Each row comes from the steps of one walk. Every step used is in the known rows, and no mark comes twice. Write the walk behind each row, first mark first.
Known rows
z-b-c-j: -55, -125, -273, -22, -380, 222, -5, 217, -461, -92, 154, -247, -163, 49, -331, 122, -441, -35, 236, -43, -205, 309, -45
e-a-u-b-c-j: 299, 4, -15, -95, -343, 484, 404, 108, 515, -121, -14, -213, 177, 210, -193, -202, -76, -125, -80, -391, 153, 167, 39
a-z-b-c-j-w: 144, 5, -184, -287, -223, 190, 65, 99, -558, 22, 84, -315, -240, 200, -561, -31, -406, 74, 370, 181, -170, 240, -222
u-z-b-c-j: 40, -27, -35, -107, -101, 80, 154, 343, -189, -141, -102, -353, -174, -48, -188, 29, -228, -263, 15, -88, -176, 327, 185
e-a-u-b: 285, 55, 179, -3, -114, 365, 284, -20, 610, -75, 49, -89, 345, 224, -198, -152, 111, -101, -242, -404, 232, 103, 80
z-u-b-a: 154, -221, 52, 239, -302, -170, 64, 348, -38, 26, 175, -104, 337, 201, -137, 190, 223, -321, -225, -161, -12, -168, 175
b-c-j-w: 21, -130, -165, -179, -377, 179, 94, -15, -239, -268, -28, -257, -320, -31, -97, -180, -348, 146, 410, -33, -118, 8, -156
b-z-u: 164, 82, 155, 150, 4, -125, -87, 224, -268, -52, 17, 40, 406, 193, -174, 17, 48, -72, -258, -48, 145, 44, 162
z-u: 318, -77, 189, 172, -213, -42, 76, 146, -259, -60, 92, 115, 206, 21, -146, 103, 83, -12, -220, -205, 124, -87, 77
e-a-z-b-c-j: 291, 83, -224, -220, -307, 293, 265, 87, -251, -52, -50, -107, -159, 181, -613, -189, -283, -134, -55, -61, 102, 291, -132
c-j-b-a-u: -8, -50, -312, -181, -186, 17, -5, 471, 82, -116, 9, -166, -132, -54, -234, 291, -260, 91, 332, 135, -362, -1, -25
j-b-a-u-z: -167, 103, -122, -145, 175, -64, -91, 447, 287, -122, 172, -210, 79, 14, -374, 13, 56, -9, -135, 81, -108, -46, 128
v-w: 28, -281, -269, 190, -176, 117, -133, -16, -103, 20, -105, -137, -42, 170, 314, 82, -14, -68, 121, -310, 140, -152, -129
e-a-z: 304, 181, -33, -203, -48, 152, 254, -56, 43, 6, -121, 55, -37, 154, -408, -290, 42, -108, -234, -32, 256, 91, -94
u-b-c-j-v-w: -22, -454, -328, 263, -505, 240, 233, 179, 120, -37, 173, -614, -28, 36, 119, 142, -255, -156, 169, -150, -112, -195, -102
a-u-z-b-c-j: 225, 145, 87, -236, -23, 363, 224, 478, 139, -55, -122, -319, 47, 178, -182, -3, -159, -81, 117, -221, -153, 450, 235
e-a: 155, 58, 51, -9, -112, 121, 113, -157, 151, -185, -52, 132, 39, -6, -229, -213, 39, -77, -287, -249, 240, 22, -12
e-a-z-b-c-j-w: 291, 43, -88, -254, -306, 275, 150, -99, -309, -191, 0, -131, -181, 146, -675, -224, -323, 24, 72, -104, 73, 214, -213
j-c: 60, 177, 245, 6, 41, 71, -280, -246, 54, -105, 129, 108, -147, -83, -59, -173, -40, 87, -24, 169, 137, -60, 89
z-b-c-j-v: -76, -141, -233, 92, -389, 251, -32, 232, -496, -145, 264, -302, -135, -63, -432, 176, -484, 96, 139, 0, -264, 217, -60
u-b-a: -207, -191, -194, 73, -104, -152, -15, 255, 282, 106, 115, -268, 158, 216, 2, 101, 166, -375, -11, 56, -174, -111, 129
z-b-a-u: -138, 110, -140, -97, -38, 100, -308, 412, -202, 67, 124, -41, 169, 334, -416, 134, -45, -81, 72, -56, -239, 338, 150
z-u-b: 284, -262, 222, 327, -284, -52, 202, 148, 15, -4, 245, -123, 371, 74, -80, 239, 119, -186, -223, -249, 84, -181, 110
j-v: -32, -3, 91, 217, -18, 39, -57, 22, -65, -111, 221, -105, 42, -228, -202, 102, -85, 248, -182, 102, -125, -203, -31
c-j-v: 130, -100, -65, 77, -241, 50, 88, 204, -129, -133, -43, -137, -184, -288, -79, 329, -329, 184, 222, 129, -378, -89, -59
a-u: 168, 196, 112, -143, 66, 300, 78, 184, 294, 79, -20, -29, 214, 225, -47, -62, 42, 134, 52, -155, 9, 182, 95

Write each row's walk
-254, -15, -217, 0, -87, -100, -367, 297, -393, 21, 144, -27, 35, 188, -395, 175, -82, -161, 34, 45, -251, 219, 82
z-b-a
486, 10, 110, 13, -229, 112, 384, 27, 60, 6, 26, -34, 199, 197, -456, -149, 109, -228, -388, -190, 318, -25, -26
e-a-z-u-b
32, 21, 195, -6, 157, -51, 5, 204, -71, -93, -31, -210, 4, -47, -182, 123, -31, -229, -153, -93, -125, 262, 224
u-z-b
94, 100, 148, 10, 103, 242, 110, 242, 532, 141, 90, -313, 543, 376, -13, 26, 72, -64, -2, -127, -3, 170, 178
a-u-b-z
289, 199, 152, -116, -58, 366, 187, -16, 385, -120, -60, 108, 220, 180, -262, -255, 74, 31, -236, -366, 265, 176, 65
e-a-u
309, -39, 135, -126, -333, 462, 306, -74, 457, -264, 40, -237, 148, 180, -262, -237, -123, 19, 54, -432, 138, 87, -29
e-a-u-b-c-j-w
140, -134, -104, 66, -198, -97, 39, 308, -197, -216, 100, -157, 53, -188, -276, 381, -361, 116, 126, 86, -193, -75, -36
c-j-b-z-u
205, 152, 123, -123, -37, 385, 197, 486, 96, -110, -9, -378, 69, 65, -283, 51, -209, 43, 20, -165, -212, 355, 215
a-u-z-b-c-j-v
-14, -90, -204, -15, -93, -81, 5, 249, -69, -180, 46, -213, -63, -189, -195, 327, -406, 124, 243, 198, -255, -26, -76
c-j-b-z
241, 249, 276, -211, 233, 220, 210, 320, 440, 11, -199, -156, 181, 149, 23, -106, 152, -57, -67, -184, -2, 248, 276
a-u-z
127, 88, -121, -167, 35, 67, 23, 140, -398, 216, 89, -133, -31, 233, -485, 93, -174, -38, 84, 212, -87, 253, -107
a-z-b
261, 84, -181, -112, -316, 316, 231, 110, -291, -105, 58, -154, -135, 63, -707, -137, -319, -7, -141, -7, 34, 186, -145
e-a-z-b-c-j-v
-22, 261, -53, -295, 167, -15, -47, 578, 276, 43, -261, -81, 97, 311, -73, -182, 280, -265, -63, -16, -150, 217, 337
b-a-u-z
230, 115, 220, -249, -37, 348, 120, 282, 75, -187, -72, -341, 22, 141, -247, -30, -198, 69, 241, -271, -177, 369, 168
a-u-z-b-c-j-w
343, 254, 272, -167, 77, 310, 290, 100, 505, -169, -210, 2, 176, 121, -195, -312, 163, -132, -341, -391, 246, 233, 199
e-a-u-z
-74, 182, -349, -322, 42, -175, -80, 415, -184, 225, -171, -23, -126, 340, -275, -176, 153, -258, 48, 347, -139, 68, 39
b-a-z
144, -283, -229, 202, -353, 130, 5, 194, -193, -129, -102, -223, -213, -179, 135, 390, -328, 146, 306, -65, -290, -187, -143
c-j-v-w
147, 3, 150, 2, -16, 289, 217, 167, 560, 147, 126, -275, 379, 277, 26, 63, 86, -35, 54, -193, -34, 90, 115
a-u-b
-107, 68, 6, -83, 137, -179, -133, 410, -128, -69, -101, -175, -31, 74, -240, 68, 72, -371, -145, -15, -214, 246, 297
u-z-b-a
-162, -67, -199, 51, -233, 216, -92, 97, -413, -55, 286, -214, -16, 124, -394, -31, -278, -27, -4, -89, -15, 276, -33
z-b-c
361, -71, -47, -32, -245, 89, 385, 270, -169, 201, 143, -289, 156, 311, -334, -84, 40, -217, -140, 74, 159, -14, -46
a-z-u-b-c
-93, -113, 43, 176, 44, -77, 40, 76, 297, 71, 144, -352, 402, 197, 27, 103, 31, -250, -80, 27, -17, -14, 111
u-b-z
257, 219, 151, -160, -56, 428, 240, 151, 286, -210, -45, -121, 162, 195, -403, -363, 23, -130, -352, -441, 256, 372, 190
e-a-u-z-b-c
